Each row comes from the steps of one walk. Every step used is in the known rows, and no mark comes twice. Write the walk behind each row, first mark first.
Known rows:
buripel-feko-zaso: [ 19   1   9   5  16   1   4  -3   6 -10   5  -4  -3 -37  -9  -6 -27  11
   0 -11   3  -1  -6   5   9  26  -4  20]
buripel-feko-golo-baso-gego-ralev: [ 19  -4   5  14  20  15  -2   0  15 -36  -5 -14 -10 -18   6  -5 -13  28
  -3  23   7  -7  -5  -5  -1  19  12  -1]
tuzeri-feko: [ 13  -1 -22  -7 -13  -8  -5  -1  -9   0  -4  -9   3  -5   0  -9  -2   8
  -4  13  -4 -15   5   6  20  -8   3   7]
vilume-feko: [-12  -3 -11  -2  -2  -8   1   6  -5   0  -9  23   4  15   1  -8   8   1
   3   1   0  -5   5  -1   7   0  -3   4]
vilume-feko-golo: [ -9  -2  -2  -1  -5  15   1   2  -6 -14 -18  13   8  -9  -3 -19   9   3
   6  -7  13 -10   0   7   8   9   4   2]
kubup-baso: [ -8  -2  -6  -8  -5  25   1  -2   4  -8  -1   6   2   3  10 -16   8   0
  -2  23   7  -6 -10  -7   8  -4  -1  10]
zaso-baso: [-14   7   9   8   3 -12  -2  -2   1   5  15  11  -7 -15   7 -14   5  -3
   5  -1  -1 -13   0   1  -1   0 -18   3]
feko-buripel: [-10  -3 -12  -1   9  15   2  -7  -1  10  -1  17   4  -8  -1  -1   7  11
  11  -9   4  -4  23  -4   8   4   2   2]
guko-baso-kubup: [  5   7  -1  -3  -5  18  -7 -24   0  -9  -9   4  -5  -3  10 -10   6  28
  -1   5   8  -4   9  -4  -3  10   2  15]
zaso-baso-golo-feko-buripel: [-28   1   9  -1   1  12   4  -6   0 -11  -9   6   1 -17   6  -1   7  16
  16  -9   8   1  36  -4  20   2 -14   4]
gego-baso: [ -7   3   5   8  14  -3   4  -5  -5  -8  15 -14  -4 -16  14   1   5   2
  -3 -28   1   8   7   6   2  -5  11  -5]
baso-gego-feko-tuzeri: [ 16   2  -8   2   9   9   7  -9  23   4  12  29  -2 -15   1   0   2   7
  -1   2  -2   6   1  -2  -8   9   1   4]
buripel-feko-golo-baso-zaso: [ 16  -4   5   0   1  30  -2  -3  -7 -31 -22 -25   8 -17  15 -10 -11   8
  -1  10   8  -2   5   1   1  14   3   9]
gego-feko-buripel: [  7   0 -17   4  10  17   1 -11   1  10   9  31   2 -20  -5  -1  -8  12
   8 -10   6  -4  22  -4  10   7   6  11]
baso-zaso: [ 33   1   6   0   1  18 -10   0  -4  -4 -14 -27   5  -9  10   0  -3   4
  -2   2  -1   2   9  -2  -9   4   0   1]
golo-baso-zaso: [ 14  -5   1  -1   0  26  -3  -1  -6 -21 -17 -27   6  -1  21  -5  -6   5
  -2  12   2   3  10  -2  -7   6   0   4]
guko-baso: [  3  -3 -11   0   5   2   1  -6   3 -10  -4  -9   2  -3   7  -3   3  13
  -8   5  10  -3   6  -6  11   7  12  15]
tuzeri-feko-buripel: [ -1  -4 -28  -6  -1   9  -1  -8  -8  11  -2  11   6 -12  -1  -7   6  17
   8   0   1 -14  26   1  22  -2   4   6]
golo-feko: [ -9   1  16  -7  -3  -6   5   7   0 -23 -13 -13   0   1   0   2   1  -1
   6  11   7  12  10  -1  11   0 -11  -2]
zaso-baso-golo-feko-tuzeri: [-23   0  19  -6  -8   2  12  -5  17 -21  -9  11   2 -17  11   6  16   2
   6  -2   3   7  15   0   1   3 -23  -2]
gego-feko-golo-baso-kubup: [ -9   5   2  -2 -10  34  -2 -23  -3 -26 -10  16  -4  -8  11 -17  -6  21
   4   9  12  -4   2   3  -7  13  -1  11]
buripel-feko-zaso-baso-golo: [-11   8  26  12  -2  -1  -1  -9   5 -16   1  -3  -7 -36   9  -5 -14  17
   2 -22   1  -6   9   4  13  10 -17  15]
gego-feko: [ 22   4  -7   7   3   3  -1  -5   3  -1  14  20  -2 -15  -8   0 -22   3
  -5  -2   3   1  -2   0   3   4   6  13]
buripel-feko-golo: [  4   0   9   4   2  11   3  -4  -2 -23 -12   2   4 -32  -9 -12 -10   6
   1  -5  12 -10 -12   7  17  16   9   9]
buripel-feko-zaso-baso-gego-ralev: [ 30   4  14  20  27  -1  -6   0  19 -18  11 -11 -16 -32   2  -7 -14  29
  -2  13   1 -10  -3  -6  -6  20   0   2]

Write each row's walk:
[-18   3  26  -4 -12   0   4   3   1 -33 -20 -19   0  -4   5   7  -2   7
   5   0   7  14  18   0  17  -2 -13   1]
baso-golo-feko
[-22  -1   6  -3   0  16   5  -6  -1 -13 -14   3   3 -12   3   4   6  16
  14  -9   8   6  35  -4  20   3  -7   2]
baso-golo-feko-buripel
[  1  13   7  12  19  -5  -4   1  12  11  16  -3 -14  -1   9 -21   3  13
   6   7  -7  -1   1  -5   2   5  -4  -2]
zaso-baso-gego
[-17   2  10  -1 -15  24  -1  -7   4 -21 -13  -5   1  -5  14  -4   1  14
  -3  -1   4  -1   4  -3  14  -6  -3  11]
kubup-baso-golo
[ 35   8   2  10  20  13   0  -3  13   1  19   0  -7 -31  -7 -13 -29  17
   0  -9   4   7   2   2  -2  24   1  17]
baso-gego-feko-zaso
[-15   2  21  -4 -10   2   4   0   3 -38 -22 -24   0  -7  10   6  -1  13
   1   1  11  12  21  -3  23   2  -7   9]
guko-baso-golo-feko
[ 27   0   2  -6  -2  34  -9  -2  -2  -9 -14 -23   7  -6  17 -12   3   5
  -3  18   3  -2   3  -6  -4   1   0   9]
kubup-baso-zaso
[-23   3  23  -8 -14  12   5   2   3 -37 -21 -16   1  -3  10  -1   2   8
   4  11  10  11  13  -3  21  -3 -13   5]
kubup-baso-golo-feko
[  8  15  13   6   0  13  -8 -24   3   1  12  20 -12 -29   5 -21  -6  21
   7  -6   4  -9   6   3 -14  16 -20  16]
gego-feko-zaso-baso-kubup
[ -1   3  21  -3   1  19   6   0   8 -28  -9 -21   0 -27   3  -8 -12  13
   5  -5  12  10  11   3   9  16 -16  14]
kubup-baso-golo-feko-zaso
[ 19  -4  -4  -4  -7  31  -4  -2 -10 -27 -24 -31  11 -13  18 -13  -6   9
  -1  14   7  -5  10   4   0   8   4   7]
tuzeri-feko-golo-baso-zaso
[-25  -1   3  -6  -2  23   5  -6   0 -16 -14   5   4 -11   7  -2   9  16
  14  -1  11   4  32  -7  22   2  -7   6]
kubup-baso-golo-feko-buripel
[  0  -5   0  -2   4  -3  12  -8  16  -7  -1  26   3 -21  -1   8   3   1
  -1   0  -3  -1  -7  -1   3  12  -4   7]
buripel-feko-tuzeri
[ 15  -4   3  -2  -2  35  -3  -2  -7 -28 -22 -27   9 -10  18 -11  -5   6
   0   9   8  -1   8   2  -5  10   3   4]
feko-golo-baso-zaso
[-23   7  31   0 -10  -6   4   2   1 -31 -13 -14  -4 -11   9   1   0   6
   7  -1   6   7  19   0  17  -2 -21   2]
zaso-baso-golo-feko
[-21  -8 -14  -6 -10  21   7  -3  -8 -35 -14  -6   7  -5  11 -19  -5   7
   1  17  12 -10   1   8  14   6   5   7]
tuzeri-feko-golo-baso
[-13  -4   8 -10  -3   2  14  -2  15 -16  -8  12   5  -9   4   6  17  -4
   6   7   4  10   9  -1  -4   4 -15  -5]
golo-feko-tuzeri
[ 24  13  -2  15  16  -1  -4  -4  11   7  25  18 -13 -15   0 -14 -19  12
  -1   3  -2   0  -1  -3   4   8   3  12]
zaso-baso-gego-feko
[ 12  13   2  10  19  -3  -4   0  11  11  18 -10 -13 -15   8 -27  -4  20
   5   6  -7  -5   5   0   6  11  -6   6]
tuzeri-feko-zaso-baso-gego
[  2  14  17   5   1   7  -7 -23   2  -3   6  16 -13 -30   5 -20  -6  22
   8  -3   2 -11   1   3  -8  18 -19  16]
buripel-feko-zaso-baso-kubup
[-16  -5  -7   1  -3  27   8  -5  -2 -35  -4   8   4 -10   8 -15 -14   5
   0   9  16  -3  -2   5   6  12   6  10]
gego-feko-golo-baso
[ 10  -5   0  -3  -2  32  -3   0  -9 -27 -25 -19  10  -5  19 -13  -2   7
   1  10   8  -2  11   1  -3  10   1   6]
vilume-feko-golo-baso-zaso
[ -4   2 -10   2   9  19   1   1   6 -17  -4 -14  -5   6  12 -24  -4  20
   3  20   1   0   2   0  12   9  12   1]
tuzeri-feko-golo-baso-gego
[ 21   8   1   8   7  23  -2  -5   4 -11   2   5  -1 -25  -7 -19 -13  12
   1  -6  12  -2  -4   5   6  14  14   7]
baso-gego-feko-golo
[ 16  -4   4  12  18  19  -3   1  14 -32  -3 -16  -9 -12   8  -7  -7  27
  -2  22   8  -5  -1  -5  -8  15  11  -7]
feko-golo-baso-gego-ralev
[  6   6 -14  10  19  15  -1 -11   7  16  17  29  -5 -20   0 -11  -5  19
  10  -7   3  -4  22  -6  11  10   4  10]
zaso-baso-gego-feko-buripel
[ -8   1  -5   4  15  12   3   2  10 -10   3 -10  -8  17  15 -15  -3  16
   2  18  -3   9   1  -6   4   8   8   0]
golo-baso-gego
[  4   7  -5   0  13  20  -2   1  14   1   5  -6  -8  13  12 -23   6  15
   2  24  -2   4  -6 -10   7   3   9   4]
kubup-baso-gego
[  4  14  15  10  23  -2  -1   3  14   3  15 -12 -14 -13   7 -24  -2  17
   9   6  -2   4   6  -3   3  14 -12   3]
golo-feko-zaso-baso-gego
[-21   4  28   0  -5  -1   6   0  -2 -37 -13 -25  -2 -12  13   8   0   8
   4 -15   7  18  20   3  18  -5  -8  -2]
gego-baso-golo-feko
[ 16   3   0   5  -2  22  -1  -6  -1 -14  -1  10   4 -30  -9 -14 -13   4
   1  -9  15  -6  -5   8   4  11  10   8]
gego-feko-golo
[ -9   8  21   5   9  -9   3   1   5  -7  14  -2  -8 -32   4 -19  -5   1
   9  -4   6  -5   8   3   0  13 -28   9]
golo-feko-zaso-baso
